What can hang from each mark:
k162: k732
k478: k162 k714
k321: k24
k714: k478
k228: k24 k447
k436: k24
k732: k436
k24: k162 k321 k714

Each row was made from one small tree. The marks that hang from a mark follow it in brackets, in the order of their numbers. Every link used is in the known rows. Write each row's tree.
Known rows:
k321{k24}: [ 16  -2 -19  -2  -4  26  28  -1  21 -23 -14  -2   2  11   5  42 -35 -12
  -7  -2 -19 -17  31  19 -23  -7  -1  11  -4  -2  13 -29 -20  -7  12 -64
 -25   4   0   8  -2   4 -13 -39  -5]
k714{k478}: [ -7   3 -34   9 -31   6  18 -19  16 -23 -13 -17 -26  -3  26  10 -62   3
   1   6 -11  -6   1   1 -11   2  -9  -6 -20 -14  31 -16  -4 -24   8 -29
 -23  -8  -5  -7  -3  23 -29   5 -33]
k162{k732{k436{k24{k714}}}}: [  7   8 -45  41 -19  -3  39 -12  39  -4 -24 -45   7  21  15  23 -41 -33
  21   1 -28 -16  27  41  -7  10 -58   9 -34 -26  36   1 -32 -24  25 -56
 -23  -2 -55  -2 -53   6  -6 -54   7]
k714{k478{k162{k732{k436{k24}}}}}: [  6  46 -40  34 -21 -13  29 -29   9 -30 -29 -61 -21  -6  31  25 -51 -31
  10   2 -37 -17  21  -5 -12  15 -35  16 -18 -25  46 -19  -6 -19  25 -42
 -38 -24 -31  -9 -33  24 -21 -22   4]
k714{k478{k162{k732{k436}}}}: [ -1  42 -47  28 -29 -23  18 -25   9 -27 -32 -60 -18 -11  33  10 -45 -31
   8  -1 -38  -9  34  -2 -10  11 -31  -1 -11 -32  38 -28  -6 -27  21 -41
 -33 -24 -19 -12 -24  19 -27 -19   3]
k228{k447}: [ 26 -35 -43 -33  19  23  32  -8  21  10   3   7  -5   2  13  26 -24  44
   8  21  11   1   5  42 -19  -1 -32  11 -14 -12  17 -25 -49  -9  18 -48
  11  -7 -23   5 -23  26 -44 -18 -18]
k228{k24{k162 k714{k478}}}: [ 22  -6 -25   5  -5 -23   4 -10  60  12 -17 -52 -14  17  35  20 -79  17
  18 -32 -69  23  34   0 -12  -8 -47 -10 -13  -9   6  16 -50 -53  11 -48
 -15   1   4  32  22  26 -21   6 -45]
k24{k162{k732} k714{k478}}: [ 25  31 -34  13 -37 -38  -1  -5  60  12 -24 -42   8  10  58 -11 -84 -18
  31 -42 -76  45  31  -3   7 -12 -21 -42 -18 -36  20   8 -53 -61  48 -34
 -37  15  -4  27   7  33 -25 -23 -23]
k321{k24{k162}}: [ 43   9 -18  -9   7  19  21   0  28 -15 -30 -23  13   9  14  34 -50 -14
   7 -30 -33  18  26   7 -18 -12   8 -11   7  -3  14 -23 -40 -34  28 -67
 -35  15   8  16  14  10  -9 -32 -10]
k228{k24}: [ -5 -41 -30  -6  -2  10  27 -13  26 -11   3 -30 -18   7   7  26 -41  29
 -15  10 -27 -23  13  29 -21   5 -52  22 -14  -7   3 -23 -27 -17 -15 -55
   6 -11  -5  12   5   4  -4   2 -19]
k24{k321 k714{k478{k162{k732}}}}: [  7  18  10  10 -33 -54  10  12  58   8 -24 -25  -6 -14  42  19 -56 -15
  26 -28 -54  22  44  24 -26  -7 -67  -2 -16 -14  -4 -30 -29 -42  28 -16
 -23  -7 -25  22  37  34 -36 -40   9]
k228{k24 k447}: [ 28 -60 -47 -25  21  18  31 -17  26  12   9 -15 -10  11  19  40 -33  70
   1  18  -5 -18  10  39 -24   1 -70  28 -17  -9   6 -17 -59 -20  -2 -74
  21 -12 -20  20 -15  18 -27 -12 -30]
k321{k24{k162{k732{k436}} k714}}: [ 42  28 -28  17  -1 -12  13   3  58  10 -40 -39  22  28  20  34 -53 -45
  32 -43 -58  27  52  22 -10 -12 -14 -16 -11 -20  18  -3 -53 -45  43 -76
 -38  24 -12  22 -10  13 -13 -66  -1]
k162{k732{k436{k24{k714{k478}}}}}: [  2  19 -50  49 -30 -10  36 -23  36  -9 -28 -50  -3  22  25  21 -55 -36
  21   0 -29 -19  18  27  -4   7 -48   9 -40 -32  45   9 -28 -30  33 -56
 -34  -4 -56  -6 -56  10 -12 -52  -3]
k478{k162{k732{k436{k24}}} k714}: [  8  54 -46   7 -19 -25  23  -9  11 -33 -26 -52   9 -20  14  15 -43 -38
   6  -4 -27 -32  62  17 -24  16 -75  40 -20 -17  44 -27 -36  12  37 -68
   5 -49 -16  17 -68  15 -24 -39  26]
k714{k478{k162}}: [ -3  33 -25   6 -22  -8  15 -14   7 -29 -19 -36 -29 -19  25  17 -46  -5
   2   3 -28   1  23  -9 -16   6 -17   8  -3  -9  22 -34  -2 -16   9 -19
 -27 -28  -3  -3   0  31 -38   9 -11]
k436{k24{k162 k321 k714}}: [ 41   2  15   2  17  -9  27  17  66  26 -31 -28   7  11  16  37 -61   4
  29 -36 -40  40  17  44 -33  -4 -63  12 -13   2   2   4 -62 -53  31 -20
 -23   7 -38  39  38  26 -25 -28 -12]
k732{k436{k24{k162 k714}}}: [ 32   6 -33  25  28   6  34  -6  48  21 -43 -57  -3  24  -5  39 -46 -29
  36 -16 -12  22  31  47 -20   8 -35  12 -18  -2  35  23 -49 -43  25 -44
 -28   3 -51   8 -23  19 -27 -32 -16]
k321{k24{k162{k732{k436}}}}: [ 34  16 -37  14  -1   5  20 -10  27  -9 -40 -39  18  16  19  26 -42 -42
   9 -30 -37  11  38  18 -11  -5  -9 -21  -3 -24  31 -15 -44 -46  29 -86
 -43  22 -14   5 -12  -6   1 -63   1]

Which tree is each row?
[ 41  20 -22   3  -9  -9  14   3  54   3 -27 -24  24  23  28  26 -59 -34
  25 -43 -68  23  44  10  -5 -16 -10 -20  -6 -22   7 -12 -51 -41  45 -66
 -35  22   1  36  10  17 -11 -60  -2]
k321{k24{k162{k732} k714}}
[ 23  13 -40  10  -5 -28   4   3  63  30 -35 -59  21  23  21  -4 -53 -31
  34 -36 -59  45  44  36   0  -5 -37 -37 -18 -30  21   1 -64 -61  40 -46
 -27  19 -26  19 -10  18 -22 -43  -8]
k24{k162{k732{k436}} k714}
[ 37  18 -25  15  -9   0  29  -1  57   8 -21 -36  17  22  27  26 -66 -11
  26 -31 -57  17  11  17  -9  -5 -44   8 -21 -18  18  11 -58 -35  39 -37
 -23   4 -32  36 -10  30 -17 -30 -15]
k436{k24{k162{k732} k714}}
[ 31 -13  19 -20  10 -34   6  28  77  40 -35 -28   7  -3  22   9 -52   3
  30 -47 -42  74  37  45 -26 -13 -52 -28  -3   4 -18 -17 -71 -72  28 -17
 -22  21 -18  37  66  24 -32 -29 -12]
k24{k162 k321 k714}
[  7  -6 -34  36 -21  -6  43 -11  26 -10 -34 -42   6  11  12  20 -35 -25
   6   1 -14 -18   7  57 -18  11 -73   9 -35 -27  31 -14 -33 -39  23 -60
 -26   2 -66  -6 -40 -10   4 -67  12]
k162{k732{k436{k24{k321}}}}
[ 31   2  -8  27  32 -10  38   3  57  25 -51 -54   0  16  -3  41 -47 -25
  35 -26  -7  30  30  62 -30   8 -61   7 -21   4  21  16 -61 -60  23 -39
 -32   8 -65  10  -1  12 -21 -44  -8]
k732{k436{k24{k162 k321 k714}}}
[ -1  42 -41 -15 -33 -30  10   1   7 -29  -8 -32  12 -33  27  -2 -40 -21
  -4  -1 -39 -20  59   6 -12   5 -54  22  -7 -18  32 -46 -32  14  31 -56
  12 -49  16  23 -42  21 -27 -23  23]
k478{k162{k732} k714}
[ 29 -51 -39 -20  27   9  20  -4  55  26  11 -19  -8  24  19  46 -41  61
  24   6 -26 -10  27  42 -23  -3 -70  30 -18  -5  -3  -2 -68 -18   9 -69
  22 -11 -17  39 -17  35 -38 -18 -31]
k228{k24{k714} k447}
[ 43  13  10  15   4 -18  27   6  64  13 -37 -25  -5  17  35  37 -80   3
  35 -41 -43  36  16  24 -30  -6 -62   8 -17   2  10  18 -53 -62  36 -17
 -33   7 -36  37  34  35 -30 -25 -31]
k436{k24{k162 k321 k714{k478}}}
[ 43  17 -13   3  17   8  33   6  59  18 -23 -30   6  22  14  30 -64  -5
  29 -27 -39  32  15  21 -16  -6 -36  16 -11  -1  12  16 -55 -36  30 -22
 -22   0 -25  33   3  37 -29  -9 -25]
k436{k24{k162 k714}}
[ 31   3  15  -3 -12 -41   0  14  75  23 -35 -28  -5  -2  41   7 -76  -1
  35 -56 -50  65  35  28 -24 -13 -52 -38 -11  -6  -8  -1 -57 -84  37 -14
 -36  16 -14  29  60  30 -38 -24 -29]
k24{k162 k321 k714{k478}}
[  2 -50   7  -4  -2 -19  20  11  63  18  -7 -28 -10  10  15  33 -48  28
  10 -11 -40  -1  40  53 -37  -8 -84  21 -21   6 -21 -16 -43 -40  -3 -44
   4  -4 -23  31  38  10 -15 -21 -12]
k228{k24{k321 k714}}
[ 40  17 -30  -1 -11   3  15  -7  27 -18 -29 -22  22  11  29  23 -51 -23
   1 -33 -51  13  32   7 -12  -8  -4 -21   2 -22  19 -25 -47 -40  34 -77
 -38  15   4  22   2   4  -2 -53  -1]
k321{k24{k162{k732}}}
[ 32 -71 -19 -24  22   2  34  -7  38  21   1 -11  -8   0  20  41 -28  73
   1   1  -1  -6  10  60 -45   2 -99  24 -19  -4  -7 -26 -72 -36  -2 -73
  21  -6 -34  26  13   9 -22 -28 -21]
k228{k24{k321} k447}
[ 43 -44 -51 -28  37  10  22 -14  38  28  -7 -35  -2  10  29  29 -46  64
   6 -10 -24  16   9  31 -21   0 -61   2  -8 -10   8  -6 -82 -49   8 -76
  12  -3 -14  28  -4  20 -26  -9 -37]
k228{k24{k162} k447}
[ 35 -53 -16  -5  12 -19  19  -8  68  33   1 -15 -15  14  39  47 -58  65
  26 -10 -27  -4  29  46 -34  -8 -98  21 -31  -1  -9   3 -65 -46  10 -58
  11  -4 -34  40  15  36 -38 -33 -36]
k228{k24{k321 k714{k478}} k447}
[ 28  23 -34  40  19   2  31 -13  43   9 -45 -64 -13  28   4  38 -61 -28
  39 -20 -13  18  25  33 -18   6 -36   6 -25  -1  41  31 -43 -48  27 -40
 -35  -3 -48   6 -25  28 -30 -27 -27]
k732{k436{k24{k162 k714{k478}}}}
[ 21   8 -48   5  -9 -13  20 -14  27  10 -36 -57  12   3  22  -7 -42 -24
   9 -22 -28  29  21  32   2   5 -27 -40 -14 -34  32 -17 -52 -61  28 -60
 -30  13 -30  -3 -11  -2  -4 -36  -8]
k24{k162{k732{k436}}}
[ 33  -6   8  -4 -19 -48   9  21  75  34 -31 -26  22  -2  43  -5 -61 -13
  27 -50 -64  59  33  48 -17 -12 -69 -39 -14 -23 -17 -26 -75 -76  39 -30
 -27  27 -23  37  48  13 -16 -50   2]
k24{k162{k732} k321 k714}
[ 24  -2 -36   9 -21 -35   5 -17  59  13 -15 -54   0  21  50   7 -79   7
  14 -35 -83  10  35   1  -5  -8 -55 -14 -23 -26   5  11 -54 -55  20 -59
 -17   4  -1  35   9  26  -7 -16 -35]
k228{k24{k162{k732} k714{k478}}}
[  1  37 -35  24 -22 -26  11 -10  44  -6 -26 -49 -15   4  25  20 -53 -35
  30 -11 -47   9  52  11 -14  -1 -33   5 -19 -22  21 -11 -17 -23  28 -27
 -24 -14 -24   8 -18  36 -40 -29   2]
k24{k714{k478{k162{k732{k436}}}}}
[ -3  49 -47   0 -24 -31  13  -3   9 -24 -21 -50   7 -25  15   1 -34 -38
   1  -2 -27 -20  71  19 -18  12 -61  23 -13 -20  41 -38 -33   8  35 -67
   4 -47  -6  12 -58  13 -29 -38  29]
k478{k162{k732{k436}} k714}
[ 30  -9 -12  22  27   0  40  -6  35  15 -49 -55  -6   8  -6  38 -36 -17
  19 -19   6  20  17  59 -37  15 -59   7 -15   3  30   5 -50 -57  18 -47
 -32   4 -59  -2  -3  -3 -11 -39 -11]
k732{k436{k24{k162 k321}}}
[ 21   4  13  24 -12  -6  37   3  57   2 -25  -7 -12  12  22  44 -64   0
  29 -13 -24  -1  18  30 -35  -6 -66  31 -31   5   9  10 -30 -29  23 -15
 -25  -6 -42  23  18  33 -26 -28 -17]
k436{k24{k321 k714{k478}}}
[ 27 -13 -13   9  -6 -39  23   1  43  24 -49 -52  11  -7  27  -2 -43 -14
   5 -38 -26  42  24  56 -16   5 -68 -44 -10 -22  12 -27 -68 -90  28 -52
 -35  23 -47   3  22 -14  -1 -52   2]
k24{k162{k732{k436}} k321}
[ 16  21 -15  24 -14  10  33  -6  48  -8 -12 -19 -11  24  21  41 -72  -3
  29  -3 -33 -11   7  15 -20  -2 -34  34 -27   1  25  18 -18  -8  24 -18
 -22 -10 -31  21 -15  41 -31 -12 -27]
k436{k24{k714{k478}}}
[ 25  31 -44  26 -28 -42   2  -9  60  19 -37 -65   5  21  42  -2 -76 -32
  34 -45 -58  40  34  13   4  -6 -26 -42 -24 -33  37  17 -54 -65  45 -43
 -44  13 -21  16 -13  31 -25 -40 -25]
k24{k162{k732{k436}} k714{k478}}
[ 16  33 -28  41  11   2  34 -18  33  -3 -38 -59 -22  13  -3  48 -42 -35
  34   0 -17  -2  42  28 -28  14 -42  38 -24   0  40  14 -20 -17  23 -37
 -31 -20 -51  -3 -37  32 -38 -29  -6]
k732{k436{k24{k714{k478{k162}}}}}
[  8  -1 -26  37 -21 -20  37  -6  41  10 -29 -44   9  16  12  22 -42 -29
  17  -6 -26  -8  29  60 -16   8 -73   9 -36 -22  23  -3 -37 -33  27 -54
 -23   4 -67  -1 -33   1  -5 -67  15]
k162{k732{k436{k24{k321 k714}}}}
[ 40   5   4  13   1 -20  30   9  68  27 -31 -28  17  13  32  25 -67  -8
  28 -42 -54  29  15  41 -21  -6 -70   5 -20 -17   9  -1 -66 -56  39 -29
 -26  14 -48  39  20  18 -10 -44  -9]
k436{k24{k162{k732} k321 k714}}
[ 28  14   1   8 -38 -58   2   8  75  25 -35 -36  12  -1  62  -4 -82 -13
  31 -58 -68  52  32  22 -14 -15 -59 -46 -21 -30   2  -5 -63 -85  46 -26
 -39  23 -21  32  42  20 -21 -45 -12]
k24{k162{k732} k321 k714{k478}}
[  8  10  21   4 -16 -40  10  12  59   9 -25 -24 -19 -12  31  25 -56 -10
  30 -22 -41  32  52  26 -36  -9 -61   5 -11   1  -8 -23 -27 -39  20  -7
 -21 -12 -21  20  44  37 -44 -24   3]
k24{k321 k714{k478{k162}}}
[  1  36 -26  10 -29 -31  11   2  43  -7 -12 -31 -10  -3  33  16 -57 -20
  26 -12 -58  12  40  -2  -5  -6 -28   2 -16 -22  10 -19 -15 -15  28 -20
 -22 -16  -8  16  -6  41 -41 -18  -6]
k24{k714{k478{k162{k732}}}}
[ 49 -29 -43 -14  23  -9   6 -13  63  38  -7 -41  -4  20  48  34 -69  53
  34 -27 -50  24  29  14 -15 -10 -62   1 -20 -14  11  22 -78 -54  24 -69
   5  -3 -13  46   3  47 -42 -12 -48]
k228{k24{k162 k714{k478}} k447}
[ 30  -2  -3  10  -6 -50  12  18  77  47 -45 -49  18   4  30   2 -51 -24
  31 -50 -47  62  44  62 -17  -5 -70 -44 -20 -22  -3 -10 -77 -85  39 -40
 -34  24 -45  23  26   9 -18 -63   3]
k24{k162{k732{k436}} k321 k714}
[ 22  44 -18  15 -27 -11  15  -5  40 -22 -18 -23   5  12  32  44 -55 -34
  22 -23 -65 -11  56  -7 -19 -14 -13  14 -12 -23  14 -22 -14  -7  36 -54
 -36  -2  -3  25  -5  33 -25 -50   3]
k321{k24{k714{k478{k162{k732}}}}}
